What can hang from each mark
M: B G S Z
Q: F
D: A
Z: F M
G: F
F: G Q T
A: D M
B: M

Each row was made from one small tree. The marks that hang from a mark follow it in brackets, in alphabetical order. Every link used is in the known rows. Write each row's tree.
Known rows
M(G Z): [ 3.78 -1.65  0.41 -1.03 -1.97  2.82  0.87  2.07  0.68 -1.22 -1.84  0.99
  0.75 -2.55 -1.00  0.37  2.07  1.05 -1.02]
A(M(G S)): [ 2.91 -1.49 -0.23 -1.40 -2.69  4.11  0.58  2.22  0.51 -0.24 -2.33 -0.34
 -1.48 -2.53  0.06  0.10  1.02 -0.01 -1.89]
D(A(M(G(F(Q)) S))): [ 4.68 -1.16  0.31 -1.25 -3.04  4.84  1.77  2.22  1.78  0.41 -2.27  0.72
 -1.03 -2.31  0.71  0.52  1.55  0.13  1.11]
M(G S Z(F(Q))): [ 5.41 -3.04  0.81 -2.17 -2.26  2.39  1.58  2.17  2.67 -0.29 -1.82  0.21
  0.12 -2.32  0.11  1.67  2.11  2.36 -0.57]
B(M(G S Z(F(T)))): [ 5.70 -2.66  1.61 -0.95 -2.74  2.41  0.40  2.31  2.23 -2.16 -1.86  0.54
  1.42 -2.41 -0.57  0.04  1.96 -0.08 -1.07]
Z(F(Q)): [ 4.82 -1.59 -0.02 -1.06 -0.61 -1.00 -0.98  1.51  1.32 -1.24 -2.22  0.84
 -0.90 -2.97 -0.10  2.27  1.54  3.36  1.32]
G(F): [ 3.41 -0.37  1.30 -1.04 -0.94  2.08 -0.75  1.83 -0.41 -1.60 -2.53  1.12
 -0.56 -2.71 -0.83  0.84  1.64 -0.19  0.10]
A(D M(B Z)): [ 3.93 -0.24  0.36 -0.90 -1.51  7.00 -0.39  1.75  1.99 -1.18 -1.98 -0.86
 -1.75 -2.79 -0.59  1.25  1.24  2.48 -2.75]
Z(F(Q T) M): [ 6.78 -0.97  0.40 -0.75 -0.80 -0.71 -1.35  1.26  0.80 -2.54 -1.84  2.22
 -1.42 -3.16  0.00  2.18  1.42  3.34  1.86]
Z(F(G Q) M(B S)): [ 5.36 -1.49  0.05 -3.86 -2.31 -0.58 -0.07  2.01  1.41 -0.92 -1.86  0.52
 -1.51 -2.14  0.31  1.36  1.99  2.61  0.36]
M(B G(F(Q T)) S): [ 4.32 -1.63  3.46 -2.54 -2.32  5.84  1.66  2.91  1.34  0.61 -1.20  0.99
  0.33 -1.77  0.55  0.84  1.98 -0.20  1.28]
Z(F(G Q T) M(B S)): [ 6.18 -1.14  1.22 -3.20 -2.15  0.07 -0.06  2.03  1.49 -0.85 -1.40  1.13
 -1.42 -2.06  0.50  1.48  1.48  2.92  1.55]
M(G(F(Q T)) S): [ 4.91 -1.57  2.71 -1.26 -1.98  4.52  1.39  2.36  1.04  0.20 -1.65  1.58
  0.11 -2.08  0.56  1.12  1.49 -0.05  1.52]
A(D M(S Z)): [ 3.88 -0.74 -0.25 -0.59 -1.72  6.44  0.03  1.46  2.10 -0.76 -2.47 -1.04
 -2.05 -2.65 -0.06  1.24  0.72  2.00 -3.92]
B(M(Z)): [ 3.84 -1.15 -0.17 -0.04 -1.45  0.91 -0.93  1.62  0.74 -2.65 -2.31  0.84
  1.75 -2.72 -1.01  0.28  2.25 -0.02 -2.10]
D(A(M(S Z))): [ 3.32 -0.71 -0.81 -1.15 -2.50  3.61  1.02  1.76  1.75 -0.25 -2.28 -0.40
 -0.89 -2.37 -0.12  0.25  1.43  1.61 -2.03]
B(M): [ 2.96 -1.01 -0.67  0.03 -1.29 -0.41 -1.79  1.66 -0.02 -2.59 -2.49  1.03
  1.03 -2.89 -0.78  0.10  1.89 -0.05 -1.04]
Q(F(G T)): [ 4.24  0.54  1.65 -0.29 -1.52  0.79 -0.85  1.36 -0.72 -1.99 -1.92  1.97
 -0.21 -2.07 -0.77  0.42  0.30  2.53  3.07]
M(G(F(T)) S Z): [ 4.75 -1.49  3.31 -1.56 -2.43  6.15  1.87  2.49  1.04 -0.58 -1.71  1.03
  0.60 -1.97 -0.41  0.28  1.70 -0.98 -0.65]
A(D M(Z)): [ 4.48 -0.14 -0.35  0.37 -1.23  5.56 -0.69  1.23  1.65 -1.54 -2.45 -0.23
 -1.89 -3.09 -0.57  1.46  0.74  2.65 -2.56]
Z(F(G T) M(S)): [ 5.78 -0.83  0.51 -2.12 -2.10 -0.97 -0.71  1.66  0.46 -1.96 -2.10  1.34
 -1.86 -2.44 -0.28  0.73  0.85  2.04  0.67]

Which tree is each row?
[ 4.11 -1.39  0.24 -2.92 -2.81  3.84  0.93  2.29  2.96 -0.58 -1.98 -1.37
 -1.49 -2.32 -0.31  0.44  1.86  2.22 -1.60] | D(A(M(B S Z(F))))
[ 6.63 -1.49  0.07 -0.44 -1.72 -1.92 -0.74  1.45  2.20 -2.03 -2.20  1.10
  1.22 -2.55 -0.35  1.52  1.86  2.18  0.98] | B(M(Z(F(G Q))))
[ 6.25 -2.20  2.59 -1.93 -1.85  3.49  1.17  2.47  2.63 -0.64 -0.86  0.92
  0.49 -2.38 -0.25  1.71  2.15  3.15  1.77] | M(B G Z(F(Q T)))
[ 6.23 -1.22  0.46 -1.28 -1.27 -1.12  0.09  1.46  2.01 -0.76 -1.96  1.02
 -0.19 -2.45 -0.29  2.20  1.44  3.87  1.55] | M(Z(F(G Q)))
[ 3.62 -1.95  1.14 -1.30 -2.81  3.30  0.19  2.49  0.42 -1.82 -2.58  0.76
  1.28 -2.31 -0.45 -0.62  2.30 -3.17 -1.35] | B(M(G(F) S))
[ 3.99 -0.78 -0.78  0.34 -1.95  5.37 -0.51  1.69  1.09 -1.27 -2.39  0.23
 -2.21 -3.16 -0.45  0.74  0.65  2.00 -1.06] | A(D M(G))
[ 5.18 -1.27  0.09 -1.08 -1.76  5.36 -0.35  1.46  2.91 -1.45 -2.65 -1.47
 -2.83 -2.92 -0.23  1.79  0.70  2.73 -3.17] | A(D M(S Z(F)))
[ 5.17 -1.07  1.97 -1.87 -2.60  4.40  0.69  2.24 -0.33 -1.93 -2.01  2.02
 -0.75 -2.40 -0.29 -0.03  1.71 -1.58 -0.25] | Z(M(G(F(T)) S))
[ 4.47 -1.28  0.11 -4.00 -2.55 -0.35 -0.40  2.17  0.71 -1.71 -2.12  0.22
 -1.71 -2.19 -0.42  0.38  1.85  1.63 -0.79] | Z(F(G) M(B S))
[ 3.72 -1.55  0.67 -1.96 -2.99  9.13  1.34  2.41  2.58 -0.19 -1.82 -1.35
 -1.44 -2.29 -0.17  0.42  1.48  1.42 -3.65] | A(D M(B G S Z))
[ 6.32 -1.11  3.17 -0.43 -1.64  4.98  1.48  2.07  1.30 -0.57 -1.42  2.19
  0.93 -2.35 -0.16  1.52  1.82  0.62  1.88] | M(G(F(Q T)) Z)
[ 5.06 -2.28  0.66 -2.10 -1.30  1.22  0.60  1.72  2.50 -0.51 -2.05 -0.16
 -0.31 -2.41  0.21  2.21  1.87  2.92 -1.05] | M(S Z(F(Q)))
[ 5.04 -2.11  0.97 -2.47 -2.90  7.85  0.98  2.41  3.37 -0.82 -1.96 -1.77
 -2.23 -2.54 -0.32  0.94  1.45  2.11 -2.95] | A(D M(B G S Z(F)))
[ 2.94 -0.84 -0.61 -1.51 -2.99  3.86  0.78  2.51  1.10 -0.45 -1.75  0.30
 -0.88 -2.57 -0.55 -0.53  1.80  1.52  0.60] | D(A(M(B G)))
[ 4.76 -0.17  0.77 -0.06 -0.98 -0.76 -0.37  1.54  0.52  0.10 -1.53  2.17
 -0.06 -2.26  0.25  1.61  0.65  3.32  3.07] | F(G Q T)
[ 3.93 -0.18 -0.94 -0.14 -1.98  2.82  0.27  1.53  1.35 -0.93 -2.23  0.43
 -0.75 -2.78 -0.61  0.42  1.42  2.24 -0.68] | D(A(M(Z)))
[ 2.48 -0.66 -0.02 -1.81 -1.88  6.52 -0.49  2.02  1.70 -0.29 -2.23 -1.45
 -2.57 -2.51  0.14  0.84  0.91  1.81 -3.04] | A(D M(B S))
